Each row was made from one small tree. Brackets hold a mark, then the marks that hang from it, in alphabetical order. Every link used is in the known rows. Write each row's tree.
Known rows
{E D {J L}}: 1.353	-2.468	-0.090	0.710	-1.838	-0.308	-3.691	-3.939	0.866	-0.559	-3.079	-0.306	0.539	1.321	-0.947	0.647	-1.775	1.361	0.048	1.085	0.988	2.672	0.609	2.300	1.201	-0.423	-0.011
{D H Z}: -1.505	0.240	0.632	-1.904	-0.562	-0.423	0.017	-3.288	-1.006	-3.499	-2.215	0.244	-0.389	1.070	-2.060	-2.631	-3.213	0.486	-0.252	0.176	0.259	4.541	-0.443	0.986	-1.319	-3.287	3.639
{L {D E H T Z}}: 0.166	0.245	0.808	-3.008	-1.582	-1.345	-0.943	-6.222	-1.427	-4.342	-2.426	0.544	-1.417	-0.002	-3.392	-3.961	-4.441	-0.319	0.158	0.852	-0.148	3.457	-0.257	-0.127	-2.940	-4.020	2.799
{D J T V {Z E}}: -1.565	-1.007	-0.186	-3.787	-2.137	-1.399	-0.646	-1.597	-2.007	-9.114	-4.087	-0.262	-0.152	1.735	-0.194	-6.912	-4.449	-1.135	-0.593	2.522	0.472	7.633	-1.018	2.917	-1.087	-1.729	3.621
{E {D J} H L}: 1.518	-2.538	-0.728	-0.600	-1.161	-0.434	-3.501	-1.387	1.451	-1.050	-4.820	-1.531	0.158	0.304	0.349	0.370	-4.987	0.591	0.265	1.311	0.826	5.337	1.327	3.610	0.601	-0.450	-1.897
{Z {E {H V} L}}: 1.492	-1.970	-1.674	0.507	-1.103	-1.819	-0.372	0.386	0.672	-1.072	-3.889	-1.042	-1.035	0.399	-1.894	-2.638	0.592	0.118	-0.202	1.052	0.746	3.257	1.543	0.765	0.711	1.218	0.078
{J L}: 0.904	-1.606	0.362	1.275	-0.592	0.180	-1.204	-1.432	0.435	-1.180	-0.208	0.071	0.272	1.129	-2.596	0.880	0.329	0.628	-0.799	-0.130	0.716	1.434	-0.335	0.471	0.442	3.163	0.902
{J {L {D T {V E}}}}: 1.501	-1.382	0.444	0.010	-2.021	0.024	-2.061	-5.388	-0.185	-1.912	-1.170	0.552	-0.318	0.748	-3.141	-0.903	-0.989	0.115	-0.889	0.502	0.392	2.923	-0.346	0.230	-0.375	2.541	1.096
{D Z}: -0.513	-0.188	-0.509	-0.183	-0.363	-0.545	0.131	0.126	-1.057	-2.153	-1.258	0.121	-0.217	1.206	-1.229	-3.192	-2.515	0.364	-0.344	-0.314	0.479	3.012	-0.175	0.207	-0.883	-1.488	3.458
{Z E}: 1.048	-1.505	-1.115	0.650	-1.110	-1.477	0.089	0.917	-0.595	-1.730	-2.547	-0.378	-0.662	1.147	-0.215	-2.055	1.889	-0.062	-0.348	-0.158	0.463	0.997	0.889	-0.422	-0.074	1.633	1.900
{H {V {E {L {D T Z} J}}}}: 2.333	-0.977	-1.044	-0.091	-2.656	-0.802	-0.290	-0.172	-0.021	-0.430	-2.135	-0.307	-0.755	-0.317	-4.047	-7.012	-4.163	0.830	-0.615	0.486	0.492	3.889	1.004	-0.733	0.027	-0.696	1.148
{D T V}: -0.058	0.212	0.638	-2.210	-0.692	-0.284	-0.869	-5.219	-0.619	-4.516	-1.854	0.090	-0.188	1.059	-0.478	-3.323	-4.792	-0.563	-0.529	0.758	0.606	4.610	-0.490	0.544	-1.339	0.175	2.085
{L {D T V} J}: 2.253	0.932	0.195	-0.166	-2.195	-0.079	-3.690	-4.237	-0.967	-1.765	-1.958	1.724	-0.702	0.481	-1.900	-4.553	-5.237	0.084	-0.243	1.335	0.200	2.232	0.423	-1.313	-1.302	-1.090	1.426
{E D {H V}}: 1.909	-1.922	-0.785	0.289	-1.225	0.159	-0.644	-4.764	0.811	1.418	-3.611	-1.102	-0.977	-0.983	0.184	-1.628	-5.272	1.073	0.471	1.023	0.893	2.935	1.428	2.327	0.726	0.412	0.928
{J {L {D {H {V E}} Z}}}: 0.942	-1.515	0.338	0.153	-2.091	0.013	-1.174	-4.520	-0.186	-1.177	-1.384	0.552	-0.773	0.200	-4.179	-1.675	-0.570	0.781	-0.708	0.536	0.314	3.014	-0.274	0.427	-0.065	0.826	2.111
{V {E {D J} H L} T}: 3.386	-2.283	-1.017	-1.845	-2.916	-1.111	-1.453	-0.574	0.422	0.046	-3.484	-1.698	1.658	1.170	-0.125	-2.149	-5.042	1.244	-0.915	-0.854	0.416	6.442	0.933	3.478	0.463	2.880	-2.906
{H {V {E D J L} T}}: 3.022	-1.848	-1.052	-0.895	-2.574	-1.136	-0.210	-0.794	0.737	0.864	-2.393	-1.161	0.292	0.007	-2.142	-5.743	-3.840	1.769	-0.667	-0.083	0.859	4.765	0.905	1.040	0.973	0.626	-0.610
{D H J {V {E L}}}: -0.189	-1.787	1.793	-3.041	-3.257	-0.892	-1.693	-4.283	-0.195	-5.433	-3.948	-0.321	0.158	1.568	-2.254	-5.041	-3.393	0.248	-1.002	0.859	0.351	8.204	-0.321	3.602	-0.159	-1.183	0.483
{Z {D H T}}: 0.637	1.002	0.110	-3.026	-0.325	-0.969	-0.031	-3.264	-0.430	-2.256	-2.625	0.478	-0.477	-0.159	0.465	-0.508	-2.499	0.012	0.094	0.175	0.194	3.719	-1.443	-0.324	-1.650	-0.625	2.153
{T {E {J L}}}: 0.849	-1.600	0.212	1.970	-1.833	-0.670	-2.223	-4.229	0.798	-2.348	-1.063	-0.965	0.732	1.721	-3.812	-2.535	-1.704	0.479	-0.241	0.543	0.831	1.792	1.481	0.656	0.047	-0.767	1.032
{V {T {E D J L} H}}: 1.516	-0.492	-0.328	0.062	-1.239	-0.792	-1.764	-5.186	0.742	-0.676	-0.935	-1.864	0.825	1.497	0.273	-2.930	-2.647	0.951	-0.247	-0.220	0.764	3.824	1.768	1.498	-0.130	-1.127	-0.171
{L {D E V} J}: 2.749	-0.061	0.940	0.676	-2.707	-1.060	-3.159	-3.593	-1.103	-1.129	-1.716	1.606	-1.473	0.718	-3.254	-5.657	-3.238	0.013	-0.282	0.991	0.090	1.673	0.860	-0.181	-1.097	-1.627	1.071
{J {L {D {T H}}}}: 1.132	-0.786	0.309	0.638	-1.127	0.315	-1.895	-5.274	0.191	-1.381	-0.374	0.330	-0.405	0.470	-2.562	0.248	-0.217	0.356	-0.424	0.413	0.490	1.431	-0.164	-0.415	-0.452	1.790	1.360
{H {V {E L} T}}: 2.799	-1.225	-0.892	-0.737	-1.964	-0.944	1.112	0.469	0.440	0.630	-1.080	-0.965	0.096	-0.130	-2.689	-6.029	-3.101	1.358	-1.000	-0.796	0.718	4.186	0.555	-0.071	0.457	2.109	-0.027
{J {L {D V}}}: 1.226	-1.450	0.567	0.964	-1.256	0.176	-2.180	-4.804	0.069	-0.958	-0.677	0.833	-0.684	0.613	-2.589	-0.283	0.356	0.343	-0.729	0.412	0.547	1.994	-0.364	0.129	0.005	2.556	1.533

Write each row's tree
0.596	-1.034	0.197	-2.434	-1.928	-0.542	-2.404	-6.705	0.642	-2.512	-4.516	-0.644	0.027	0.165	-0.865	-2.271	-6.107	1.236	0.556	1.933	0.858	4.512	0.574	1.819	-0.057	-3.711	0.813 : {E {D {H V} T} J}
-0.443	-0.550	0.229	-1.198	-1.361	-0.793	-0.875	-5.668	-0.894	-3.925	-1.612	-0.153	0.433	2.084	-1.967	-5.113	-4.076	0.116	-0.846	0.999	0.715	6.878	-0.282	3.198	-0.359	-0.718	2.501 : {D {V {T {E H {J L}}}} Z}
-0.259	-2.210	0.720	-0.264	-2.313	-0.093	-2.247	-6.340	-0.300	-4.520	-2.877	-1.427	-0.299	1.003	-0.881	-3.342	-4.410	-0.325	-0.275	1.589	0.400	4.729	1.362	3.031	-0.555	-2.317	3.122 : {T {E {D H {J L} V Z}}}
0.922	-1.460	0.164	0.999	-1.429	-0.695	-2.355	-4.942	1.387	-0.815	-2.703	0.103	1.104	1.658	-4.276	-0.050	-1.867	1.500	0.079	1.091	1.224	3.491	0.189	2.771	1.347	0.860	-1.335 : {E H {J L}}
1.761	-0.357	-0.234	-0.917	-1.576	-1.310	0.037	-2.290	-0.784	-0.226	-2.284	0.628	-0.854	0.549	0.705	-2.924	-0.185	-0.024	-0.561	-0.568	0.259	4.137	-0.872	0.456	-0.379	1.341	2.182 : {Z {D {V E}}}
0.773	-1.086	0.025	-1.660	-1.062	0.093	-1.922	-5.391	-0.435	-2.421	-3.133	-0.588	-0.576	0.450	1.898	-1.265	-5.266	-0.221	-0.108	0.869	0.525	3.862	0.466	1.478	-0.795	-0.302	1.929 : {E {D T V}}
0.921	-1.194	-0.109	1.596	-1.762	-0.924	-1.791	-5.600	0.924	-1.692	-2.179	-1.157	0.693	1.425	-3.400	-3.210	-3.623	0.567	0.273	0.636	0.878	2.396	2.006	1.451	-0.114	-1.593	0.492 : {T {E H J}}
1.340	-1.875	1.059	0.108	-1.793	-1.917	-1.273	-3.997	0.553	-2.314	-2.180	-0.319	0.102	1.599	-5.231	-2.159	-1.859	0.568	0.003	0.844	0.797	2.911	0.368	3.073	0.147	-0.302	-1.148 : {D {E H {J L}}}
1.052	-1.038	-0.753	-0.932	-0.500	-0.279	-2.991	-3.247	0.802	-1.583	-3.155	-1.615	-0.486	0.540	1.512	0.239	-3.869	0.007	0.041	0.778	0.558	4.118	1.542	0.879	-0.549	-1.878	-0.140 : {E {D {T H}} L}
1.928	-0.647	-0.496	-0.051	-0.900	-0.422	1.299	-1.657	0.391	-0.164	-0.126	-1.040	-0.151	-0.530	-1.964	-5.971	-3.645	1.083	-0.462	-0.178	0.885	2.339	0.570	-0.485	-0.080	1.203	1.893 : {H {V {T E}}}
1.339	-0.286	-0.099	-1.460	-1.548	-0.342	-1.859	-2.565	-0.443	-2.854	-1.839	0.452	-0.217	-0.210	-1.065	-3.159	-3.841	0.370	0.137	0.401	0.375	1.977	-0.422	-1.058	-1.699	-0.616	1.556 : {L {D J T}}
0.867	-1.534	-0.420	-1.816	-1.856	-2.014	-0.320	0.035	-0.554	-3.364	-4.130	0.151	-0.794	0.504	0.488	-0.805	3.133	-0.167	-0.221	1.229	0.212	3.933	-1.172	1.509	0.126	1.414	1.976 : {Z {D H {J L}} E}
0.416	-1.578	0.079	-2.141	-1.423	-0.293	-3.608	-4.227	0.547	-4.125	-3.989	-1.525	-0.438	0.855	1.808	-2.075	-4.861	-0.308	-0.153	1.913	0.683	6.715	0.866	2.867	-0.231	-2.198	0.091 : {E {D J {T H} V} L}
2.351	0.243	0.918	0.033	-3.532	-0.266	-3.343	-5.590	-0.975	-0.658	-2.751	1.750	-0.907	0.724	-3.027	-4.874	-3.700	0.637	-0.551	0.741	-0.096	3.207	0.821	-0.154	-0.779	-1.540	1.250 : {L {D H {V E}} J}
1.651	-1.365	0.022	0.774	-1.431	0.226	-1.737	-5.658	0.549	-1.371	-1.004	-0.038	-0.418	-0.194	-3.901	-0.859	-1.959	0.321	-0.349	1.072	0.589	1.781	0.282	-0.014	-0.290	2.024	1.118 : {J {L {D {T {E {H V}}}}}}
0.434	-1.621	0.698	-1.916	-1.957	-0.227	-3.691	-7.264	0.758	-3.244	-4.128	-0.426	0.719	1.147	-1.398	1.065	-4.406	1.043	0.175	1.970	0.779	4.427	0.121	2.674	0.255	-1.987	-0.075 : {E {D H T} {J L}}
1.130	-1.324	-0.265	1.570	-1.978	-0.819	-1.105	-5.679	1.165	-1.294	-2.158	-1.311	0.200	0.607	-3.982	-4.841	-4.090	0.793	0.318	1.095	1.026	2.608	2.077	1.237	0.250	-1.639	0.843 : {T {E {H V} J}}
2.853	-0.842	-1.057	-0.602	-3.025	-0.841	-1.627	-1.429	-0.497	0.433	-2.149	-1.347	0.881	1.861	0.229	-3.919	-3.617	1.119	-1.078	-0.857	0.141	5.829	1.735	2.266	0.327	0.133	-0.949 : {V {E {D Z} {L J}} {T H}}
1.008	-2.759	1.631	-0.659	-2.102	-1.336	-0.900	0.219	-0.094	-4.786	-1.074	-0.590	0.192	1.309	-3.814	-3.159	-1.380	0.055	-0.540	0.765	0.570	2.871	-0.627	2.989	-0.154	1.111	0.022 : {D E {J L}}
1.132	-1.329	-0.442	1.547	-0.925	-0.724	-1.824	-3.417	1.197	-1.582	-1.963	-1.702	0.140	0.937	-3.018	-2.027	-3.400	-0.090	-0.125	0.330	0.657	2.983	2.351	0.847	-0.501	-0.668	-0.013 : {T {E H L}}
0.555	-2.018	-0.745	-1.941	-2.082	-2.054	-3.121	-3.720	0.213	-4.153	-5.912	-0.884	-0.567	1.557	-0.060	-1.640	-0.888	-0.179	-0.072	2.160	0.586	5.592	1.259	2.033	0.138	-2.259	0.054 : {Z {E {D H T V} J L}}
1.938	-0.746	-0.658	-0.124	-0.780	-0.575	0.806	-1.036	0.704	-0.242	-0.355	-1.170	-0.144	-0.464	-2.276	-5.728	-3.658	1.024	-0.529	-0.030	0.918	2.958	0.765	-0.493	-0.050	0.931	1.238 : {H {V {T {E L}}}}
1.022	0.013	-0.027	0.326	-1.516	-0.641	-0.960	-6.256	0.001	-1.315	0.133	-0.932	0.741	1.528	-1.402	-3.893	-1.709	1.041	-0.402	-0.164	0.655	3.195	0.886	0.990	-0.428	-0.524	1.326 : {V {T {E {J {L {D Z}}}} H}}
2.383	-0.373	-0.297	-0.481	-2.536	-0.800	0.981	-2.898	-0.571	0.547	-0.187	-1.090	1.060	1.653	-0.498	-4.065	-1.447	1.291	-1.134	-2.238	0.278	3.659	0.733	0.923	-0.060	2.619	-0.015 : {V E {T H}}
0.775	-0.513	0.732	-1.271	-1.776	-0.305	-1.741	-3.948	-0.289	-2.020	-2.261	0.690	-0.671	-0.214	-1.593	-2.730	-2.268	0.824	0.114	0.225	0.279	2.309	-0.332	-0.310	-1.326	-1.557	1.934 : {L {D H J}}
0.672	0.066	0.068	2.438	-2.047	-0.478	-2.883	-6.860	0.167	-1.814	-0.947	-1.114	-1.192	1.360	-2.152	-5.386	-1.577	-0.259	-0.161	1.028	0.343	3.161	3.037	0.198	-0.682	-4.105	2.141 : {T {E {L {D V Z} J}} H}
1.652	-0.656	-0.039	-0.975	-0.916	-0.334	-0.713	-3.824	-0.068	-1.061	-0.979	-1.334	0.856	0.774	0.442	-1.918	-4.302	0.729	-0.477	-0.736	0.443	2.853	0.836	0.899	-0.960	0.823	0.978 : {V {T {E {D H}}}}
0.304	-2.120	-0.219	-0.369	-1.923	-0.540	-2.362	-3.219	0.513	-3.628	-3.337	-2.078	-0.439	0.382	-1.553	-3.957	-5.007	-0.037	-0.057	1.509	0.474	4.909	2.036	1.994	-0.574	-3.815	1.915 : {T {E {D {H V} J Z} L}}
